What can hang from each mark
bamirun: nafun rofa rutovim
vufat: mizunan pusasun
nafun: bamirun
rofa: bamirun mizunan vakam
rutovim: bamirun mizunan
mizunan: digapul rutovim
vakam: lubo rofa
pusasun: vufat
digapul: mizunan

Every row comes from one small tree of marks. The marks that hang from a mark follow it in brackets, in alphabetical order. Every link used is in the known rows. Which tree was each row made from?
Known rows
bamirun[rofa]: -1.180  0.824 -0.400 -1.354 -1.324  0.020  0.355 -0.525 -0.024  1.364 -1.952  2.150  0.374 -0.977 -0.074 -0.953  0.089  1.757 -0.582 -0.812  2.537  0.486  0.517  1.369
rutovim[bamirun mizunan[digapul]]:  1.913 -0.956  0.429 -1.053 -1.716 -1.679 -1.912  0.834  1.393 -0.905  3.020 -1.627 -1.244  0.556 -0.016  1.078 -0.486  1.304  0.625  1.470 -0.042 -1.012  1.281  0.790
rofa[mizunan]: -1.897 -0.056  0.797 -0.131 -1.593  1.290  1.044 -1.534 -0.646  0.143 -0.292  1.545  0.148 -0.171  0.248  0.451 -0.683  0.562  1.339 -0.319  2.149  0.643  1.004 -0.941
digapul[mizunan[rutovim[bamirun[rofa[vakam]]]]]:  2.077  0.359 -2.515 -2.339 -0.587 -0.919 -0.409  0.689 -1.679 -0.460 -0.903 -0.221 -0.118 -0.330  0.212 -0.622  2.445 -0.271  1.514  2.452  1.003 -1.473  0.854 -0.382
vufat[mizunan[rutovim[bamirun]] pusasun]:  1.337 -0.747  0.996 -2.275  1.593 -0.107 -1.962  0.174 -1.100  1.579 -1.657 -0.687 -0.289  2.361 -1.570  1.799  2.018 -1.414 -4.547  1.255  0.111  1.436 -0.320 -1.545
rofa[bamirun[nafun rutovim] mizunan]: -0.279  1.503  0.837  2.776 -0.492  2.794  0.045  1.848 -0.205 -0.702 -0.657  1.080 -0.803 -0.975  3.117 -1.039 -3.166 -0.207  0.949 -0.580 -2.484  0.250 -0.818 -0.101
nafun[bamirun[rofa]]: -1.757  1.789 -1.003 -0.358 -0.786  0.902 -0.448 -0.570 -0.357  3.565 -1.421  1.479 -1.379 -2.014 -0.073 -2.700  0.810  2.031 -0.125 -2.532  1.984  0.192  0.043  1.350
digapul[mizunan[rutovim]]: -1.210 -0.961 -0.858 -3.517 -0.488  0.843 -1.285 -1.109 -0.314  0.515  0.388 -0.126  0.783  0.821 -2.236  1.225  2.065 -1.186  1.960  1.884  2.267 -0.048  0.347 -0.634
rofa[bamirun vakam[lubo]]: -1.872  0.900 -0.893  2.881  2.438  0.959  3.386 -4.388  0.469 -0.406 -1.932  0.487  2.034  0.721 -2.629 -1.489  0.896 -1.013 -0.369 -0.358 -1.558  0.161 -1.603  0.347
mizunan[digapul rutovim[bamirun[rofa]]]:  2.953 -0.384 -0.545 -2.657 -2.824 -0.942 -1.591  1.463 -0.014 -0.742  0.802 -1.135  0.084 -0.534  0.617  0.146  0.193  1.363  0.213  1.607 -0.555 -1.600  1.523 -0.324
vakam[rofa[mizunan[digapul]]]: -0.844 -0.756 -0.525  0.662 -0.054 -1.944  1.867 -0.514  0.997 -1.622  1.067 -0.101  0.084 -0.316  1.682  1.561 -0.755 -0.780  3.175 -2.052  0.647 -0.787  1.737 -0.133
vakam[lubo rofa[bamirun mizunan]]: -1.063  0.117 -0.686  3.816  1.092 -0.773  3.281 -2.785  0.767 -1.358 -1.961  1.539  1.489 -0.617  0.989  0.508 -1.239 -1.098  2.493 -2.521 -0.520  1.271 -0.118 -0.517
vufat[mizunan[digapul] pusasun]: -1.154 -1.183  0.880 -1.115  2.800 -1.747 -0.029  0.149  0.811  0.703  0.817 -1.313 -0.338  2.602 -1.799  1.694  1.934 -2.524 -4.030 -0.715  0.835 -0.050  0.967 -0.069
rutovim[mizunan[digapul]]:  0.481 -0.965  0.411 -1.609 -0.923 -1.916 -0.698  0.152  2.521 -0.502  3.229 -0.930 -0.546  0.713 -1.293  0.776 -0.313  0.689  1.627  0.151  0.807 -0.837  0.941  1.625
digapul[mizunan]: -3.097 -0.645 -0.852 -1.676 -0.088  0.579 -0.449 -1.329 -0.492  0.716  0.041  0.474  0.161  0.624 -1.440  0.896  1.607 -1.077  0.778  0.913  3.335 -0.094  0.960  0.132
vufat[mizunan]: -2.971 -0.685  0.666 -0.987  0.786  1.040  0.159 -2.189 -0.948  1.620 -0.668 -0.645  1.906  0.978 -2.365 -0.028  1.784  0.215 -2.915 -0.261  0.966  1.439  0.369  0.593
rutovim[bamirun[nafun] mizunan[digapul]]:  0.710 -1.209  0.790 -0.294 -1.634  0.087 -2.833  3.342  0.742 -1.018  2.793 -1.470 -2.039  0.485  0.565  0.888 -0.832  2.274 -1.282  2.366 -0.942 -1.435  0.494  1.280
vufat[mizunan pusasun]: -1.992 -0.413  0.923 -1.028  2.944 -0.462  0.014 -0.866 -0.208  2.076 -1.729  0.557 -0.168  2.198 -2.040  1.228  1.964 -1.758 -4.645 -1.026  2.014  1.727 -0.275  0.043
vufat[mizunan[rutovim]]: -1.088 -0.984  0.564 -2.830  0.235  1.179 -0.674 -1.797 -0.739  1.433 -0.336 -1.104  2.296  1.210 -3.294  0.191  2.047 -0.038 -1.676  0.620  0.029  1.473 -0.219 -0.212
rofa[bamirun[rutovim] vakam[lubo]]: -0.203  1.915 -0.585  4.035  2.949 -0.372  3.056 -3.467  0.411 -0.448 -1.005  0.138  1.791 -0.108 -0.838 -2.177 -0.758 -1.634 -0.295 -0.851 -1.780  0.171 -2.344  0.842
pusasun[vufat[mizunan[digapul rutovim[bamirun]]]]:  2.568 -2.312  1.299 -2.168  1.939 -0.610 -2.313  0.741 -0.872 -0.831  1.363 -3.416 -0.069  2.488 -2.075  2.139  2.642 -2.059 -3.900  1.885 -2.236 -0.004  0.839 -2.038
nafun[bamirun[rofa[mizunan vakam[lubo]]]]: -0.903  1.588 -1.089  3.360  0.072 -1.313  3.048 -1.967 -1.333  1.290 -0.324  1.463 -0.673 -2.377  0.521 -3.122  0.683  1.570  0.915 -2.358  2.035 -0.081  0.253 -0.194
vufat[pusasun]: -1.796  0.476  0.652 -0.947  1.794  0.446  0.183 -1.124  0.676  1.819 -2.194  2.299 -1.117  1.584 -1.404  1.367  0.605 -1.298 -2.443 -0.816  2.856  0.892 -0.710 -0.057
pusasun[vufat[mizunan[rutovim]]]:  0.335 -1.506  1.351 -2.540  3.064  0.667 -1.023 -1.074 -0.641  1.121 -1.053 -0.782  0.883  2.229 -3.443  1.388  2.913 -2.035 -3.539  0.227 -0.127  2.081 -0.761 -1.188
bamirun[nafun rutovim[mizunan[digapul]]]:  0.974 -0.138  1.135  0.325 -0.361 -1.406 -2.015  3.360  1.887 -0.476  3.812 -0.943 -1.480 -0.219  1.149 -0.035 -2.259  1.046 -0.268  0.566 -0.228 -0.910 -0.625  2.672
nafun[bamirun[rutovim]]: -1.677  2.108  0.075  1.055  0.670  1.153 -1.049 -1.663 -0.392  3.549  0.161 -0.005 -1.317 -1.557  0.129 -2.351 -0.647  0.439 -0.073 -2.317  1.129  0.389 -1.503  0.946

Write each row's tree
-2.126 -0.590 -0.043  2.729  0.616 -1.992  2.859 -3.015 -0.372 -0.581 -0.972  1.901  1.486 -0.821  0.486  1.153 -0.703  0.055  0.986 -1.903  2.848  1.421  0.183 -0.353 | vakam[lubo rofa[mizunan]]
 1.726 -0.320 -1.480 -3.172 -2.383 -0.694 -2.159  1.397 -1.449  0.277 -0.604  0.203 -0.334 -0.680  0.712  0.517  1.496  0.340  0.993  2.447  2.086 -0.581  1.501 -0.694 | digapul[mizunan[rutovim[bamirun[rofa]]]]
-1.099  1.887 -0.892  2.882  2.590  1.294  0.303  1.066  0.954  0.522 -2.956  0.815 -0.115 -0.989  2.346 -0.865 -2.102 -0.720  0.140 -2.298 -2.661  0.503 -2.457  2.239 | vakam[rofa[bamirun[nafun rutovim]]]
-0.020 -0.671  0.977 -2.874  2.377 -0.316 -0.715 -0.489  0.096  2.034 -1.572 -0.004  0.424  2.425 -2.793  1.470  2.205 -2.064 -3.558 -0.097  0.934  1.804 -0.841 -0.721 | vufat[mizunan[rutovim] pusasun]
 0.124 -1.065 -0.768 -2.932 -1.420  0.927 -2.391 -0.403 -1.484  0.142  0.119 -0.878 -0.119  0.735 -0.854  1.519  1.652 -0.551  0.940  3.130  1.391 -0.391  0.775 -1.513 | digapul[mizunan[rutovim[bamirun]]]
 0.286  0.237 -0.200 -1.124 -0.381  1.088  2.081 -1.984 -0.485 -0.773 -0.211  0.618  0.913  0.295 -1.080 -0.265  0.652 -0.219  2.948  0.606  0.068 -0.125 -0.285 -1.557 | rofa[mizunan[rutovim] vakam]
 1.023 -1.886  0.536 -2.332 -0.697 -0.094 -1.912 -0.062 -0.919 -0.424  2.038 -3.808  1.425  1.527 -1.572  0.989  1.859 -0.197 -2.125  2.252 -2.145 -0.680  1.344 -1.054 | vufat[mizunan[digapul rutovim[bamirun]]]
 0.668 -1.719 -0.169  0.840 -0.061 -3.338  1.818 -1.634  0.797 -2.301  1.926 -0.595  1.760 -0.117  0.028  1.863 -0.414 -0.908  2.764 -0.764  0.750 -0.201  0.622 -1.223 | vakam[lubo rofa[mizunan[digapul rutovim]]]
-0.653 -0.397  0.630 -1.416 -1.635  3.828 -2.677  1.121 -1.659  0.605 -1.411 -0.128 -0.228  0.408 -0.754  0.468  0.263  2.097 -2.377  3.057 -0.881  0.131 -1.188 -0.493 | mizunan[rutovim[bamirun[nafun]]]
 2.084 -1.639  0.904 -2.325  1.491 -1.480 -2.004  1.164 -0.172  0.009  0.918 -2.700 -0.639  2.695 -1.341  2.170  2.048 -2.131 -3.905  1.491 -1.029 -0.332  0.710 -1.728 | vufat[mizunan[digapul rutovim[bamirun]] pusasun]
-0.569 -0.378  0.309  0.358 -2.589  0.253  0.119  3.673 -0.376 -1.485  1.300  0.750 -1.159 -1.269  2.552 -0.227 -1.224  1.751  0.238  0.117  0.455 -1.507  2.150  0.237 | bamirun[nafun rofa[mizunan[digapul]]]
-2.186 -0.054 -0.415  4.631  1.228  0.835  2.252 -0.266  0.106 -1.382 -2.404  1.680  0.623 -0.683  1.611  0.344 -1.497 -0.117  0.433 -1.636 -1.399  0.955 -1.015  0.068 | vakam[lubo rofa[bamirun[nafun] mizunan]]
 1.290 -1.055  0.250 -2.429 -1.790  0.593 -1.828 -0.247 -0.095 -0.731  1.588 -2.132  0.442  0.972 -1.062  1.111  0.537  0.428  0.079  2.440 -1.101 -1.423  0.678 -1.119 | mizunan[digapul rutovim[bamirun]]
-2.012  0.452 -1.202  2.943  2.488 -0.458  2.570 -3.582  1.280 -0.036 -2.983  1.031  2.014  0.009 -0.993  0.021 -0.098 -1.120  0.398 -2.311 -0.616  1.318 -1.354  0.888 | vakam[lubo rofa[bamirun]]
 3.261  1.629 -0.473  0.198 -0.825 -4.214 -1.692  2.765  2.313  1.873  3.847 -0.970 -3.010 -2.511  2.272 -2.761 -1.652  1.361  2.319 -2.723  0.740 -1.191  0.333  2.961 | nafun[bamirun[rofa rutovim[mizunan[digapul]]]]
 1.589  0.961  0.249  0.388  0.140 -2.567 -1.920  0.982  2.317  1.775  4.614 -2.193 -2.708 -1.243  0.615 -1.677 -1.315  0.360  2.323 -2.081  0.046 -1.038 -0.465  2.001 | nafun[bamirun[rutovim[mizunan[digapul]]]]
 0.171 -0.887  1.398 -1.496  1.708  1.702 -2.901  2.574 -1.880  1.527 -1.988 -0.624 -1.152  2.242 -0.894  1.577  1.715 -0.389 -6.481  2.155 -0.814  1.231 -1.167 -1.196 | vufat[mizunan[rutovim[bamirun[nafun]]] pusasun]
-0.027 -0.462  0.221  0.953  0.074 -0.324  2.834 -3.461 -0.961 -1.150  0.373  0.724  2.086  0.250 -1.947 -0.137  0.568 -0.155  1.391  0.951  1.118  0.333 -0.738 -1.836 | rofa[mizunan[rutovim] vakam[lubo]]
 1.720 -1.524  1.459 -2.042  2.149  0.888 -2.265 -0.436 -1.823  0.764 -1.216 -1.493  0.161  2.042 -2.350  1.621  2.704 -1.299 -4.503  1.618 -0.996  1.727 -0.240 -2.072 | pusasun[vufat[mizunan[rutovim[bamirun]]]]
-1.006  0.593 -0.134  0.048 -2.126  2.123 -1.756  2.566 -1.883  0.945 -2.507  1.648 -1.090 -1.210  1.675 -0.816 -0.274  3.488 -3.391  1.500  0.765 -0.048  0.161  1.082 | rutovim[bamirun[nafun rofa]]
 0.832  2.563 -0.188  1.598 -1.567 -0.900 -0.044  0.992 -0.887  2.353  0.515  1.486 -2.283 -3.462  3.787 -2.911 -2.114  1.456  2.034 -3.234  2.111  0.256  0.474  0.376 | nafun[bamirun[rofa[mizunan] rutovim]]
 0.104 -1.239  0.536 -1.636 -1.727  2.498 -2.802  2.294 -0.722 -0.939  1.166 -1.912 -0.266  0.835 -0.463  0.960  0.435  1.320 -1.781  3.290 -2.132 -1.650 -0.038 -0.609 | mizunan[digapul rutovim[bamirun[nafun]]]
 0.646  1.242 -0.347  4.996  1.622 -2.377  2.947 -2.088  0.806 -1.122 -1.119  1.165  1.173 -1.536  2.876 -0.142 -3.097 -1.732  2.437 -2.942 -0.690  1.377 -0.870 -0.047 | vakam[lubo rofa[bamirun[rutovim] mizunan]]
 1.901 -0.415 -0.039 -1.094 -1.623  1.347  0.821 -0.019  1.563 -2.378  1.789 -1.478  0.390  0.657  0.071  0.614 -0.780 -1.560  4.386  0.064 -3.535 -1.228  1.321 -2.052 | rofa[bamirun mizunan[digapul rutovim]]
 0.670 -0.656  0.421 -0.243 -1.628  3.229 -0.338  2.529  1.062 -2.448  1.371 -1.193 -0.338  0.515  0.615  0.439 -1.022 -0.588  2.623  1.114 -4.542 -1.576  0.630 -1.483 | rofa[bamirun[nafun] mizunan[digapul rutovim]]
 1.684  0.300  0.002 -2.229 -3.102 -0.215  0.563  0.437 -0.451 -0.015 -0.640  1.940  0.475 -1.335  0.966 -0.276 -0.718  1.428  2.435 -0.116  1.752  0.542  1.198 -0.878 | bamirun[rofa[mizunan[rutovim]]]
 2.991  1.618  0.216 -0.643 -1.324 -3.646 -0.666  1.617  1.638  1.248  0.722  1.775 -0.912 -2.047  2.030 -1.398 -2.433  1.702  1.130 -1.329  2.531  0.872 -0.363  2.942 | bamirun[rofa rutovim[mizunan]]
 1.321  1.676 -0.624  2.354  2.114 -0.689 -0.535  2.571  2.742  0.098 -1.224  0.766 -1.254 -1.049  2.626 -0.719 -2.926 -0.246  1.764 -2.360 -2.478  0.889 -2.621  3.422 | vakam[rofa[bamirun[nafun rutovim[mizunan]]]]
-2.101  0.517 -0.075  4.600  1.244  2.461  3.150 -1.043 -0.765 -1.734 -1.266  1.011  0.609  0.160 -0.144 -1.201 -0.486 -0.016 -0.365  0.351 -2.302 -0.175 -1.156 -0.625 | rofa[bamirun[nafun] mizunan vakam[lubo]]
 1.327 -0.670  0.219 -1.562 -3.147  0.282 -0.660  4.008 -0.214 -1.723  1.613  0.116 -0.501 -1.026  1.806  0.042 -0.877  1.555  1.317  1.144 -0.461 -1.505  1.553 -0.511 | bamirun[nafun rofa[mizunan[digapul rutovim]]]
-1.112 -1.147 -0.523 -2.193 -1.283  2.726 -3.383  2.154 -2.130  0.017 -0.202 -0.711 -0.874  0.757 -0.287  1.311  1.469  0.394 -0.980  4.070  0.548 -0.658 -0.120 -0.995 | digapul[mizunan[rutovim[bamirun[nafun]]]]
 0.197 -0.143 -0.489 -1.071 -0.365 -0.370  1.318 -1.204  0.151 -0.283 -1.225  1.204  0.752 -0.479  0.639  1.318 -0.520 -0.238  3.624 -1.406  0.939  1.000 -0.134 -0.881 | vakam[rofa[mizunan[rutovim]]]
-2.679  1.384 -0.974  1.651  2.104  4.319  1.494 -0.401  0.205 -0.024 -2.779  0.447  0.089  0.733 -1.261 -1.722  0.715 -0.102 -0.705  0.210 -3.435 -0.559 -1.919  1.077 | rofa[bamirun[nafun] vakam]
 0.870 -1.156  0.124  0.803 -0.065 -1.756  2.766 -2.337  0.026 -2.703  3.003 -1.253  1.801  0.726 -1.659  0.320  0.705 -0.923  2.025  1.174 -0.313 -1.348  0.504 -1.930 | rofa[mizunan[digapul rutovim] vakam[lubo]]
 1.216  1.425  0.671  1.421  0.344  0.967 -1.417  2.545  2.033  0.272  0.172  0.469 -1.397 -0.604  1.299 -1.294 -2.770  0.523  0.598 -0.382 -2.426  0.589 -2.073  2.567 | rofa[bamirun[nafun rutovim[mizunan]]]
-0.963  0.615 -0.433  3.700  1.135  0.504  4.100 -3.523 -0.081 -1.673 -0.941  0.839  1.455  0.238 -0.700 -1.093 -0.237 -1.089  1.576 -0.550 -1.428  0.053 -0.305 -1.150 | rofa[bamirun mizunan vakam[lubo]]
-0.586  1.748  0.250  0.662 -0.830  0.558 -0.990  2.604 -0.747  1.372 -1.436  2.001 -0.467 -1.914  2.368 -1.765 -1.777  2.028 -2.482 -0.418  1.470  0.239 -1.091  2.498 | bamirun[nafun rofa rutovim]
-1.194  0.823 -1.049  1.604  0.825 -1.740  3.079 -2.770 -0.596  0.367 -1.655  1.962  1.761 -0.823 -1.471 -1.807  1.116  1.129 -1.615 -0.357  2.398  0.154 -0.584  1.355 | bamirun[rofa[vakam[lubo]]]
 1.937  0.444 -0.682 -1.497 -2.737 -0.570 -0.519  1.451  0.225  0.556  2.427 -0.864 -1.751 -1.984  1.259 -1.475  0.090  1.064  3.856 -1.538 -0.094 -1.483  1.859 -0.962 | nafun[bamirun[rofa[mizunan[digapul rutovim]]]]
 1.055  0.658  0.646  1.383 -2.181 -1.216 -0.297  4.377 -0.407 -1.416  2.088  0.452 -1.392 -2.116  4.593 -0.894 -2.877  1.281  0.197 -0.295  0.388 -1.539  1.338  0.868 | bamirun[nafun rofa[mizunan[digapul]] rutovim]
-0.232 -0.630 -0.801  3.769  1.031 -2.142  3.216 -1.750  1.742 -2.868  0.623 -0.470  1.176 -0.175  1.164  0.964 -1.212 -2.017  3.042 -2.213 -1.732 -0.387  1.110 -0.630 | vakam[lubo rofa[bamirun mizunan[digapul]]]
